In the rows, 128 means zero.
Known rows, with every way that one mark hangs from another
[U [K C D]]: [132 149 114 139 129 105 135 129 122 152 136 127 121 191 145 130 137 101
  92 118 133 122 135 141 130 143 114 137 120 152 147 131 149 126 111 137
 118 115 155 128 132 135 125 114 118 103  95]
[L [H [K [D V]] [Q U]]]: [121 118 119 123 116 100 153 157 114 148 139 112 149 159 129 122  85 136
  94 128 122 128 140 181 129 132 114 129 116 150 151 153 211 117 123 172
 158 124 147 153 156 129 138 147 121 146  93]
[D V [W [H [Q C]]]]: [150 126 145 133  97 121 166 142  93 136 130 123 140 120 145 127  92 130
 101 128 126 123 146 127 130 138 127 126 106 144 132 137 119 131 123 162
 133 127 144 127 137 114 137 147 139 158 133]
[S [W [H F [K U]]]]: [130 112 106 135 119 131 165 145 127 135 128 109 150 148 136 122 133 159
  74 136 102 115 131 202 130 138 114 135 114 176 136 143 195 122 113 137
 154 106 145 144 142 118 128 144 151 167 104]
[Q C D]: [150 138 139 124 117 114 153 140 154 146 131 121 107 146 143 129 134 121
 121 126 134 122 135 136 134 144 109 128 115 137 146 130 133 128 116 139
 146 110 140 131 109 124 136 123 143 128 139]
[H K [Q U]]: [121 176 123 118 123 102 136 145 138 131 131 115 132 148 127 128 107 147
 108 134 120 115 133 138 138 129 109 139 112 145 139 150 186 132 116 133
 148 114 133 148 121 127 136 148 153 178  95]
[S [W [H Q]]]: [136 127 133 134 120 143 162 141 120 137 117 113 144 144 145 129 121 127
  88 132 101 113 128 156 125 140 119 137 109 151 143 141 144 130 113 142
 134 104 158 127 129 120 119 128 133 155 132]
[U [K [H F Q]]]: [130 148 145 133 118 115 141 130 124 157 136 122 146 171 134 141 132 114
  97 118 110 120 137 149 135 150 132 137 106 145 159 150 141 127 110 165
 110 107 139 111 119 116 133 129 116 163 131]
[D V [W [H F Q]]]: [134  94 145 127  98 127 148 144  93 139 136 123 153 126 130 134  63 137
 102 121 110 119 143 134 128 142 130 131 101 164 138 149 154 126 120 169
 127 125 153 124 147 105 133 148 129 170 137]
[D V [W [H F K Q]]]: [130 112 133 126  96 119 158 151  90 145 137 121 155 129 125 127  59 151
  95 128 112 120 144 169 132 132 132 129 103 158 136 155 184 125 119 165
 138 126 144 124 153 103 137 155 133 186 121]
[C [Q [D V W] U]]: [131  60 133 118 101 115 124 144 159 124 138 112  90 142 131 141  96 150
 142 124 133 124 139 130 133 126 119 132 115 155 136 145 186 125 125 150
 160 122 129 147 130 132 151 136 147 162 127]
[Y [F [H [Q [C [K D U]]]]]]: [136 119 108 130 116  87 168 126 113 134 150 113 132 147 155 128 126 147
 113 138 119 122 156 166 137 145 107 125 111 149 121 151 193 123 123 158
 149 109 148 154 115 141 140 126 167 172  97]
[V [D [W [H Q]]]]: [134 167 151 122 104 136 139 151  88 137 135 123 127 129 137 127  80 134
 107 127 107 114 135 122 137 144 129 117 105 166 130 135 160 135 119 148
 116 116 152 137 122 112 131 143 146 147 138]
[K [C Q] D H U]: [126 106 105 132 114 116 130 135 109 175 133 109 126 164 136 125 174  88
  97 123 130 128 138 154 133 147 117 116 119 159 133 135 174 124 116 132
 100 109 147 153 134 143 121 106 143 116  93]
[Y [F [H [K C]]]]: [132 108 104 129 112 118 166 129 112 148 139 120 116 149 142 116 135 116
  89 138 126 112 140 180 137 140 100 133 112 135 135 157 141 139 115 134
 132 116 144 130 116 120 142 120 136 157 103]
[D [W [H F [K C]]]]: [134 136 119 130  99 127 156 146  92 159 136 122 141 139 133 117  96 122
  73 125 121 117 138 159 136 139 121 129 108 164 127 143 159 132 112 121
 115 121 144 133 145 102 131 132 138 140 104]
[Y [F [H [K C] [Q D]]]]: [134 135 120 108 103 102 173 141 118 157 140 118 118 145 137 121 108 122
 102 137 125 105 143 184 143 141 100 146 112 136 147 160 152 129 113 139
 146 112 147 128 112 123 145 124 132 185 120]
[S [W [H F Q]]]: [135 120 138 130 119 139 168 144 124 141 123 114 157 141 138 133 114 135
  88 127  95 113 132 155 128 149 122 140 103 163 143 144 154 124 109 152
 132 103 155 123 137 112 119 135 136 168 139]
[Q C [U [K H]]]: [149 147 127 143 121 107 152 127 147 138 127 120 115 173 150 127 168 120
  99 125 134 125 138 150 140 143 115 132 121 140 151 141 123 130 118 143
 130 113 125 125 106 131 147 129 133 125 115]
[Y [F [H K]]]: [131 104 109 130 117 119 155 125 129 142 137 119 115 149 140 122 124 144
 108 141 114 117 140 195 135 138 107 124 111 132 135 158 166 134 118 148
 141 115 146 134 113 117 142 125 141 172 113]
[C [K U] Q]: [118  77 107 145 125 131 130 132 145 127 143 102 109 148 138 142 140 138
 115 127 131 131 135 122 131 126 118 119 109 158 122 138 191 135 115 134
 136 102 137 155 115 140 141 118 176 146 105]
[C K Q]: [124  69 119 147 122 141 136 135 143 138 139 105 106 149 140 144 131 132
 120 125 131 134 132 124 131 125 123 120 104 144 121 142 170 139 112 136
 122 101 141 136 113 131 138 108 161 142 122]
[W H]: [140 110 124 141 121 144 142 136 124 144 122 118 130 146 137 127 112 116
 103 129 118 122 130 152 127 141 117 126 117 152 138 141 136 132 118 137
 115 113 160 132 122 118 132 123 142 114 131]
[F [H [K D] [Q C U]] Y]: [135 170 107 113 106  80 171 132 123 147 133 119 141 151 151 116 105 136
 101 149 127 118 149 176 148 149 110 129 121 140 137 164 195 101 119 136
 153 110 140 154 119 125 137 150 144 199  92]
[K [D V [W [H [Q C]]]] U]: [143 139 125 128 102  95 157 143  88 138 136 121 148 135 144 125  91 137
 100 131 123 124 153 146 129 143 122 123 116 164 129 133 175 116 129 167
 143 131 154 153 154 130 129 152 149 147 106]
[Y [F [H Q]]]: [131 117 130 122 118 116 153 121 122 133 137 120 128 141 142 132 110 129
 111 134 106 112 141 148 134 148 109 132 106 136 137 158 142 134 120 161
 129 111 151 132 109 119 134 128 142 179 130]
[Q C U]: [144 138 130 132 124 108 150 135 155 130 127 118 115 144 145 125 142 133
 109 128 132 122 136 116 135 139 103 127 115 147 135 136 134 134 118 133
 143 113 129 145 113 131 139 139 156 131 115]
[K U]: [122 139 117 133 130 121 120 128 137 130 132 116 123 152 136 130 128 123
 105 127 122 119 131 122 126 136 107 126 116 157 137 135 161 135 118 139
 138 113 148 155 120 132 127 132 154 130 110]
[S [W [H [F Y] [Q C]]]]: [152 136 140 126 108 140 197 133 117 146 122 116 157 132 154 123 114 121
  78 132 106 112 138 137 129 157 121 135 105 156 139 149 133  99 111 145
 142 100 149 126 129 106 122 140 139 192 149]
[U [K [C Q] [D W] H]]: [131 122 117 141 106 113 124 128 104 170 140 120 110 185 148 132 155  98
  98 114 128 133 143 146 135 142 136 122 115 150 135 134 170 123 115 132
  93 115 140 129 140 128 127 101 117 115  91]
[Q C [D [W [H F K]]]]: [157 141 134 123  94 110 166 155 125 158 138 122 129 132 137 119  87 152
 102 128 125 121 145 182 141 141 124 126 116 157 133 141 177 117 117 136
 144 118 134 134 132 101 142 135 149 156 126]
[K D [H F Q]]: [126 138 143 121 111 108 139 141 108 179 131 120 159 158 129 132 117 114
 107 120 103 126 141 166 128 157 129 123 107 148 146 151 183 119 114 157
 104 112 155 130 140 119 113 122 122 153 118]

Rows
[129 144 129 127 103 116 125 111 105 167 140 129 126 188 149 127  95 113
 101 117 111 127 146 156 128 154 145 124 117 157 149 158 198  96 117 141
 115 116 151 127 140 107 118 121 106 151 112]
[U [K [D W] [H [F Y]]]]
[118 190 125 101 103  85 130 133 112 149 145 122 143 160 133 123  47 153
 104 129 107 117 148 136 136 141 125 134 111 164 134 165 252  93 117 131
 151 119 142 161 149 113 121 155 144 207  86]
[H [F Y] [K [D W]] [Q U]]
[133 110 143 130 102 135 141 140  91 133 129 121 140 131 136 132  69 131
 105 127 116 119 141 128 126 134 129 128 109 150 139 146 144 133 124 162
 126 128 157 128 140 115 133 142 130 150 131]
[D V [W [H Q]]]
[137 118 107 140 113 146 172 149 108 149 116 113 132 150 146 116 151 119
  66 136 121 113 127 184 130 132 109 138 115 151 138 140 142 136 109 117
 133 111 150 125 136 121 123 123 128 136 108]
[S [W [H [K C]]]]
[147 107 132 131 103 123 163 148 153 146 128 110 102 146 147 127 146 133
 121 127 144 127 138 163 138 135 114 129 121 138 145 146 151 135 118 132
 146 108 129 134  96 137 153 112 153 127 128]
[Q [C [K H]] D U]
[147  46 142 128  94 120 182 155 149 146 134 112 120 141 138 129 133 142
 121 122 145 129 144 172 135 138 118 132 113 148 152 157 153 128 118 160
 159 112 126 121 114 130 159 128 142 153 143]
[Q [C [K [H F]]] [D V] U]
[128 173 125 128 128  96 140 130 138 129 137 120 125 175 142 135 123 116
  88 122 132 109 132  96 141 137 104 155 115 152 153 138 126 132 111 138
 132 113 133 132 116 138 140 139 137 146 102]
[H [Q [U [K C]]]]
[136  44 131 127 111 131 142 143 152 144 134 111 101 144 129 146 123 125
 137 124 136 127 132 147 127 134 120 130 112 144 144 141 157 125 119 160
 143 112 144 130 122 132 142 124 137 148 148]
[C [Q [D V]]]
[151 133 115 127 106  88 176 158 111 150 128 116 154 139 134 120 104 150
 100 137 133 125 147 190 140 137 114 131 120 151 138 149 181 113 124 161
 151 126 145 145 147 133 142 157 147 161  98]
[W [H [K [D V]] [Q C U]]]
[125 161 136 112 107 117 142 143 112 162 128 114 130 151 134 126 136  84
  96 126 132 108 135 135 136 145 107 141 119 148 159 141 131 133 114 134
 127 111 146 140 116 137 131 121 134 137 123]
[K C [H [Q D]] U]
[140 138 131 123 108 119 171 120 117 140 129 123 137 135 158 125 112 102
 101 143 125 115 143 127 139 155 115 127 110 129 141 153 114 118 117 140
 136 103 143 130 101 113 134 138 136 185 134]
[F [H [Q C]] Y]
[119 158 101 132 122 114 137 138 115 143 136 117 125 154 134 119 138 116
  78 132 135 114 133 140 132 130  99 133 116 155 138 138 164 138 112 119
 137 117 138 152 126 132 129 134 149 135  88]
[H [K C U]]
[139 122 124 133 117 114 153 142 150 129 140 112 105 148 148 131 137 139
 117 128 143 123 138 138 134 132 106 129 119 149 136 132 168 133 117 135
 166 105 137 149 103 139 146 122 167 133 123]
[Q [C [K U]] D]
[137 126 100 136 113 130 170 154 101 164 118 114 140 161 146 114 141 122
  69 134 118 119 131 204 128 139 113 133 119 159 137 138 180 126 110 116
 130 113 161 133 152 126 114 115 123 127  87]
[S [W [H [K C D]]]]
[121 159 130 113 105 130 151 121  92 164 132 117 154 146 136 121 120  73
  73 126 121 107 141 113 130 157 115 136 109 157 151 158 140 110 112 136
 115 108 147 140 122 120 123 136 134 174 126]
[K C [H [F Y] Q] U]
[124  84 145 114  94 114 146 143 118 128 135 123 121 141 140 137  77 134
 131 134 124 114 141 149 136 139 123 136 110 141 147 151 152 137 124 164
 152 120 147 124 122 116 143 138 115 177 139]
[F [H [Q [D V W]]]]
[125 119 101 138 115 118 151 151 109 179 141 108 130 161 135 121 141 100
  81 123 130 135 135 180 133 137 115 117 115 150 131 135 187 119 111 135
 114 112 145 152 151 124 128 108 125 108  87]
[L [H [K [C Q] D]]]
[137  65 138 136 101 142 147 140 105 139 134 123 139 135 133 130  77 140
 105 122 116 124 141 148 125 141 130 123 107 165 134 148 152 128 122 161
 125 127 154 126 147 104 135 140 132 145 137]
[D V [W [H F]]]
[137 123 105 139 119 131 156 150 117 154 121 114 139 163 144 119 126 149
  91 138 108 124 130 222 127 136 121 128 120 154 138 141 207 122 114 131
 139 114 162 137 151 124 113 122 126 137  94]
[S [W [H [K D]]]]
[139 124 149 127 103 141 144 150 103 141 140 125 126 130 133 125  89 141
 109 120 106 119 134 136 136 151 129 109 106 180 125 137 171 131 117 149
 118 116 150 131 126 104 131 142 146 135 141]
[V [D [W [H F]]]]
[129  98 115 131 121 121 135 137 150 142 132 109 108 148 134 131 153 112
 104 124 136 121 130 106 137 136 103 131 112 152 129 138 142 135 113 123
 120 108 132 148 118 138 140 123 157 134 106]
[K [C [Q U]]]
[125  92  95 129 101 135 162 125 115 158 133 112 117 146 146 122 132  94
  93 143 138 117 135 161 143 143 116 125 113 138 132 157 149 120 110 116
 117 101 137 136 113 119 140 122 135 174 111]
[F [H [K [C Q]]] Y]
[127  98 102 128 115 100 156 156 130 170 147 105 140 157 128 121 130 117
  79 118 125 131 136 180 140 143 109 124 116 170 131 144 211 110 112 139
 127 110 133 158 152 124 139 125 139 131  80]
[L [H F [K [C [Q U]] D]]]
[149 139 136 121 118 100 148 142 169 134 129 118 102 148 141 127 129 135
 124 129 137 119 135 132 138 140 100 134 123 145 146 137 144 124 119 135
 160 112 131 145 106 134 146 133 156 137 126]
[Q C D U]
[126 133 149 124 112 127 145 138 114 162 130 119 151 142 128 134 129 108
 103 122 107 120 138 140 130 151 127 128 101 145 149 154 146 132 111 154
 106 109 144 121 124 112 125 127 128 161 135]
[K [H F Q]]
[120  41  97 142 119 119 134 140 127 138 146 103 118 156 135 141 128 145
 127 125 136 136 143 154 126 127 122 119 111 161 127 144 219 124 121 159
 144 112 148 157 138 148 141 122 158 144 100]
[C [K [D V] U] Q]
[138  98 117 137 117 141 171 148 126 147 124 113 147 148 135 124 129 150
  83 134 103 118 129 205 130 139 121 133 109 163 140 149 182 125 109 134
 144 107 150 124 140 109 125 131 134 161 121]
[S [W [H F K]]]
[124 136 138 121  94 115 140 143  67 170 129 125 141 155 139 124 113  93
  96 121 126 123 146 132 124 143 129 126 108 141 145 147 154 133 119 153
 110 131 152 125 153 126 115 122 104 139 109]
[K C [D V W] [H Q]]
[130 140 154 109 114 112 141 146 146 151 136 119 135 145 125 142  99 127
 121 121 113 113 135 125 133 148 115 141 107 150 150 146 165 121 111 154
 140 107 146 131 118 117 130 132 136 168 147]
[H F [Q D]]
[122 167 134 119 112 109 160 147 106 160 138 120 152 143 124 128 115 116
  81 125 123 112 138 130 135 141 111 139 100 150 142 146 158 132 104 135
 127 112 134 128 134 113 125 138 136 176 108]
[H F [K C] Q]
[127 133 104 113 116  75 148 134 129 142 140 117 133 157 136 123 102 160
 113 141 107 116 147 203 142 141 104 135 116 146 133 167 218 118 123 154
 148 119 149 153 127 131 138 140 147 193  80]
[Y [F [H [K D] [Q U]]]]
[138 139 140 130 108 147 135 149  96 137 134 124 113 136 140 122  93 133
 110 125 114 119 132 136 134 143 128 109 110 166 127 133 161 140 120 143
 116 116 154 136 121 114 132 136 146 118 137]
[V [D [W H]]]
[128 169 130 121 108 110 154 122  94 184 136 124 151 186 145 128 119  79
  80 117 120 115 143 143 134 162 131 141 113 151 162 156 155  95 108 144
 104 108 155 120 134 119 121 120 103 161 114]
[U [K C D [H [F Y] Q]]]
[138  76 131 140 103 144 139 137 104 133 127 122 126 136 140 127  87 130
 107 127 124 124 138 144 123 133 127 121 112 155 133 143 139 135 125 153
 128 129 156 128 141 114 135 134 130 128 133]
[D V [W H]]
[157 160 125 130 121  76 169 139 136 148 139 121 155 166 142 132 113 143
  96 123 118 121 146 164 145 156 118 140 120 168 143 140 166 101 117 163
 133 112 145 137 134 128 144 148 147 152 107]
[W [H F [Q C [U [K D]]]]]
[119 103 116 143 118 139 131 132 118 140 131 109 122 155 140 130 150 118
 104 128 129 126 136 156 127 131 119 118 114 148 136 147 169 144 117 135
 126 107 143 141 108 133 134 113 152 125 108]
[C [K H U]]
[124 136 115 131 121 114 117 131 116 160 127 117 132 169 137 125 148 106
 106 127 116 128 138 170 126 148 118 115 123 154 143 142 189 124 121 139
 115 115 157 153 131 136 118 118 136 115  97]
[K D H U]
[145 114 136 135 114 125 163 147 150 140 134 116 102 144 148 134 125 136
 123 126 143 126 137 137 131 133 112 129 114 138 138 138 148 136 114 135
 150 106 136 130 102 131 144 113 154 128 136]
[Q [C K] D]
[135 117 117 129 109 113 156 154  93 158 129 117 156 148 128 125  85 139
 102 136 122 125 141 198 129 135 123 130 116 150 144 151 192 119 120 165
 133 123 165 135 151 125 130 144 127 154 110]
[W [H [K [D V]] Q]]
